Each row was made from one walk, in order. Every step used is in the known rows, and no mark comes twice. Write each row's walk.
Known rows:
h-q-e: [-6.6,-25.4,-3.9,-23.2,17.6,6.2,-0.6,-19.1,-6.5,9.8,5.9,-6.4,26.7,5.0,-11.3,6.3,2.1,-9.2,3.7,-0.9,-5.5,1.3]
v-j: [-15.7,6.6,-0.9,-34.0,18.3,7.2,5.7,-11.4,-5.9,-14.2,21.2,6.3,7.4,9.7,9.8,-15.3,4.5,-24.9,-16.7,44.6,18.0,-21.2]
e-p-h-q: [3.6,3.0,-25.4,-29.1,-7.5,8.2,-15.2,27.5,18.2,-32.1,13.8,-11.7,5.0,17.1,0.0,1.6,-31.3,0.4,-9.8,16.2,2.2,-15.2]
j-y-e-q-h: [-3.5,36.3,-23.6,-13.8,-24.4,-1.6,-19.3,-32.4,-6.1,-12.2,46.7,-19.2,15.0,0.9,-14.2,-30.0,32.3,-21.5,16.2,23.9,-9.7,11.8]
q-h-p-e-v: [36.9,-4.5,-15.2,-7.9,4.7,8.5,3.4,26.1,28.6,20.4,2.8,-18.4,-13.4,11.2,-18.0,-4.0,13.9,15.1,26.2,14.8,-36.5,-55.7]
j-p-h-q-e-v: [26.5,-12.2,-26.6,2.9,0.4,15.6,-1.6,11.7,-0.6,35.9,17.2,-32.4,13.0,-31.2,-15.4,15.9,-3.7,-9.0,-6.5,-2.7,-36.2,-13.5]
e-q-h-p: [-13.3,20.2,-48.1,-30.9,6.6,-8.1,-10.3,5.7,-8.9,-31.9,0.2,-8.8,5.4,-3.1,-4.7,-5.8,4.3,21.8,12.0,25.0,-17.6,-13.6]
y-e-q-h-p: [2.4,22.0,-44.2,-26.8,15.3,-18.5,-21.5,9.5,2.3,-10.4,15.1,-17.7,-1.2,4.0,-15.8,-9.8,23.9,19.6,34.3,-8.8,-6.3,-3.7]
p-h-q-e-v: [31.8,-26.8,11.8,0.6,-3.6,16.2,5.1,3.1,2.9,12.8,9.4,-14.4,-6.0,-16.5,-21.9,18.0,-6.2,-23.3,-6.0,18.5,-23.2,-26.7]
y-e-v-j-q-h: [2.7,21.3,-13.3,-6.2,10.6,-2.5,-7.2,3.3,-14.5,12.1,29.0,7.3,-10.1,-18.6,-12.1,-20.9,4.7,-20.8,22.1,23.5,-5.0,-25.1]
q-e-v-j-p: [18.1,16.6,-28.7,-5.0,18.1,-2.4,19.6,-5.1,-7.8,33.6,31.2,-21.8,21.2,-22.0,-26.3,11.1,20.5,-7.3,-27.2,28.6,-29.3,-32.8]
e-v: [29.7,0.2,-17.5,-28.3,-12.2,3.5,-0.1,-21.4,16.8,-15.9,-1.5,-9.2,-9.8,21.0,2.8,0.2,17.5,-0.2,-4.7,26.0,-29.7,-36.3]
p-h-q-e: [2.0,-25.4,13.0,-3.9,9.6,21.9,8.3,3.3,-9.3,22.3,10.3,-8.1,6.1,-8.4,-1.4,-3.1,-16.5,-34.0,-1.5,13.2,0.2,-3.2]
y-h-q: [-20.2,-13.5,-14.9,-36.3,-5.1,8.5,-8.2,-7.0,21.1,-4.8,13.6,-7.0,10.2,-1.5,-4.1,-3.4,-12.3,-6.4,40.9,-18.4,-4.0,7.0]
v-h-q-e-p: [11.4,18.9,-21.9,-13.9,-1.2,-17.0,4.2,23.7,9.4,10.0,2.2,-1.4,41.8,8.3,-35.9,-6.8,-26.4,-4.5,-5.9,11.9,7.7,6.2]
q-e: [9.6,0.3,-5.9,-9.1,9.7,6.6,26.5,-24.6,-6.7,27.2,1.4,-6.3,7.2,18.3,-1.4,-12.8,13.4,-18.3,-4.9,18.5,-17.5,-14.4]
p-e: [27.8,-4.0,11.4,-30.2,-9.8,31.5,2.4,-2.1,14.6,7.9,11.2,-10.4,-5.0,40.8,8.5,-34.7,17.8,-21.5,25.4,21.1,6.5,-13.8]
y-e-v-j: [28.8,6.5,-0.3,-24.0,14.1,-8.3,-7.3,-8.1,17.9,-1.2,37.5,-9.8,-12.8,9.2,-22.7,1.9,34.1,-19.1,1.4,16.2,5.3,-35.7]
h-p-e: [16.9,-11.2,-10.0,-44.4,12.5,13.1,1.4,24.9,17.1,7.8,3.9,-9.7,-1.0,40.5,-1.5,-13.6,16.5,7.5,30.9,-11.6,6.5,-24.6]
v-j-q-h-p: [-53.0,14.5,-34.9,-31.4,38.3,-4.1,6.4,26.1,-35.8,-2.5,7.1,24.9,13.8,-18.3,9.0,-15.5,-27.6,-0.3,8.2,18.4,7.1,-21.5]
h-p-e-v: [48.0,-12.9,-11.4,-41.0,-0.7,8.2,-1.7,26.5,29.7,-1.4,2.5,-17.0,-11.2,31.6,-20.9,6.4,27.3,18.0,25.2,-5.2,-16.3,-48.0]

Write each row's walk:
[1.9,10.1,-33.6,-15.8,-4.8,-11.4,16.6,12.6,28.2,8.9,23.5,-19.6,20.8,1.1,-47.9,16.9,-16.6,13.9,22.8,-15.8,-26.9,-8.9]  y-h-q-e-p
[-20.8,3.2,-39.2,-13.8,30.6,-7.5,10.1,3.0,5.7,11.9,-9.8,-3.9,5.4,8.9,14.8,-10.6,-7.3,12.5,7.0,6.7,-27.2,-30.6]  q-h-p
[17.0,-2.9,-18.1,-16.7,18.4,7.3,-31.4,27.9,11.5,17.7,53.1,-29.5,3.6,-32.7,-16.2,7.2,6.4,-20.1,4.8,-10.6,10.6,-11.2]  y-e-v-j-p-h-q
[15.6,31.7,-20.0,-47.9,-11.4,28.5,-22.5,19.8,-10.5,-21.4,52.9,-23.5,19.5,-6.1,-17.6,-26.8,26.0,-11.6,12.5,42.8,27.6,7.7]  v-j-p-e-q
[21.0,25.8,-33.1,-12.4,2.1,-11.6,26.9,-2.6,10.0,6.8,7.5,-14.9,13.4,34.3,-21.5,-0.6,3.8,8.7,-17.9,21.1,-29.0,-28.3]  q-e-p
[36.9,13.2,2.6,-45.6,-33.3,31.0,-19.2,1.1,1.3,-34.5,21.8,-13.8,-4.5,28.2,-10.2,-31.9,29.0,-12.3,31.5,39.9,14.1,4.3]  p-e-q
[-20.5,19.0,-16.2,-24.4,-29.5,6.8,21.9,-28.9,13.5,8.8,32.8,-8.0,13.5,10.9,-3.4,-21.4,4.2,-26.7,19.0,0.5,-20.7,-4.0]  j-y-h
[26.7,17.9,-13.6,15.5,9.7,15.2,27.6,15.5,-11.4,45.6,37.2,-24.4,0.7,-35.0,-19.0,1.0,2.5,-32.2,-31.2,42.4,-25.6,-37.9]  q-e-v-j-p-h
[18.2,-5.6,-5.9,-29.9,-13.6,-2.4,-22.9,5.8,15.9,-12.7,-6.3,5.7,18.7,-4.3,-10.5,-8.9,-12.8,-16.0,8.0,15.5,6.4,-3.0]  e-v-h-q
[42.2,-0.3,24.3,-27.4,-6.1,27.1,0.8,9.9,18.3,-6.8,34.8,-7.9,-11.0,13.1,-23.4,-8.8,23.7,-24.5,2.5,52.0,6.0,-46.6]  p-e-v-j
[25.9,3.7,-19.0,-61.9,-10.4,12.8,-16.9,27.0,3.0,-37.3,15.0,-13.1,1.3,27.0,-19.5,-9.1,26.7,16.3,36.4,8.2,15.7,-7.7]  h-p-e-q
[-3.0,9.3,-1.9,-34.3,-11.7,1.7,4.3,-28.1,-1.9,-26.7,44.6,0.3,19.6,-2.1,-18.3,8.5,18.3,-26.2,-34.7,50.4,-7.0,-41.3]  e-v-j-y
[62.7,14.1,18.9,-12.2,-35.1,19.8,1.4,19.3,26.0,19.9,1.9,-5.0,-5.3,22.0,-13.8,-42.9,8.4,-33.8,24.8,36.8,4.6,-18.8]  p-e-v-h
[33.0,8.7,-18.5,-8.1,7.3,-23.8,27.4,23.7,6.2,37.7,-16.4,-1.2,11.6,0.7,-34.6,1.8,2.7,-1.1,-0.7,2.6,-19.2,-30.3]  q-e-v-h-p
[-13.0,22.2,-22.1,-11.5,14.0,22.1,5.8,18.2,-13.1,18.9,34.3,-12.5,6.2,-14.9,23.5,-27.0,-14.5,-36.6,-21.8,36.4,10.6,-13.5]  v-j-p-h
[30.6,22.4,-9.2,-50.1,-20.9,6.8,-16.3,48.1,2.7,-16.7,4.4,-1.2,11.4,17.8,-21.7,-37.1,8.2,-4.8,39.4,16.5,38.4,10.4]  v-h-p-e-q
[29.3,26.1,-17.7,7.4,-7.6,6.1,35.2,19.8,6.3,19.0,12.9,-18.3,-7.8,21.4,-14.8,-10.2,-14.2,-16.7,-23.8,36.4,-24.4,-33.8]  q-e-p-h
[-8.0,14.5,-33.9,-21.8,32.6,-20.8,-6.7,29.0,-13.9,11.1,22.3,9.1,-4.5,-19.1,-22.4,-0.6,2.1,7.9,27.0,-8.0,-4.2,-36.4]  y-e-v-j-q-h-p
[-1.8,27.1,-25.9,-16.5,-16.3,9.3,-10.5,-18.6,-9.0,-31.0,8.7,-9.3,0.6,-3.4,5.9,-28.9,5.6,-6.9,6.8,58.3,-17.7,-1.5]  e-q-h
[28.6,8.7,-13.3,-25.0,-20.7,-8.2,-8.5,-34.5,20.0,3.2,36.5,-19.2,5.1,26.1,-19.0,-4.0,43.0,-15.6,5.6,-8.3,-22.0,-22.5]  j-y-e-v
[35.6,30.5,-24.9,-9.3,-7.1,-1.2,2.1,24.8,27.8,6.9,25.0,-21.0,-20.6,38.8,-2.2,-23.2,-0.9,-13.3,5.7,2.8,-2.2,-21.7]  y-e-p-h
[5.7,-1.6,-11.6,-9.8,19.6,14.9,7.3,24.4,16.7,29.1,2.5,-12.1,-2.4,20.4,1.9,-25.1,4.1,4.6,30.7,9.5,-13.9,-32.4]  q-h-p-e
[-6.0,13.4,-27.6,-34.7,13.9,-15.7,7.4,24.6,3.6,12.3,-19.1,10.7,17.7,19.4,9.2,-25.8,-13.5,-5.8,9.8,-5.0,16.4,-6.2]  v-h-p
[-10.9,-3.2,-4.7,-32.6,-2.3,2.5,-19.6,3.9,4.2,-3.4,-7.2,12.6,32.5,4.4,8.6,-28.1,-22.9,-25.6,12.9,8.8,31.7,21.3]  v-h-q
[13.5,31.9,-30.6,-7.4,-17.9,10.4,28.9,30.3,-25.9,12.1,6.4,3.3,-5.3,14.6,-7.0,-20.9,-31.1,-14.6,-3.9,23.7,-13.3,-14.7]  j-q-e-p-h
[15.4,13.8,9.8,-9.4,-9.5,30.6,0.3,19.3,-13.5,6.3,26.5,9.7,-9.9,-16.7,-13.0,-31.7,-4.7,-26.3,24.2,60.4,-3.6,-35.6]  p-e-v-j-q-h
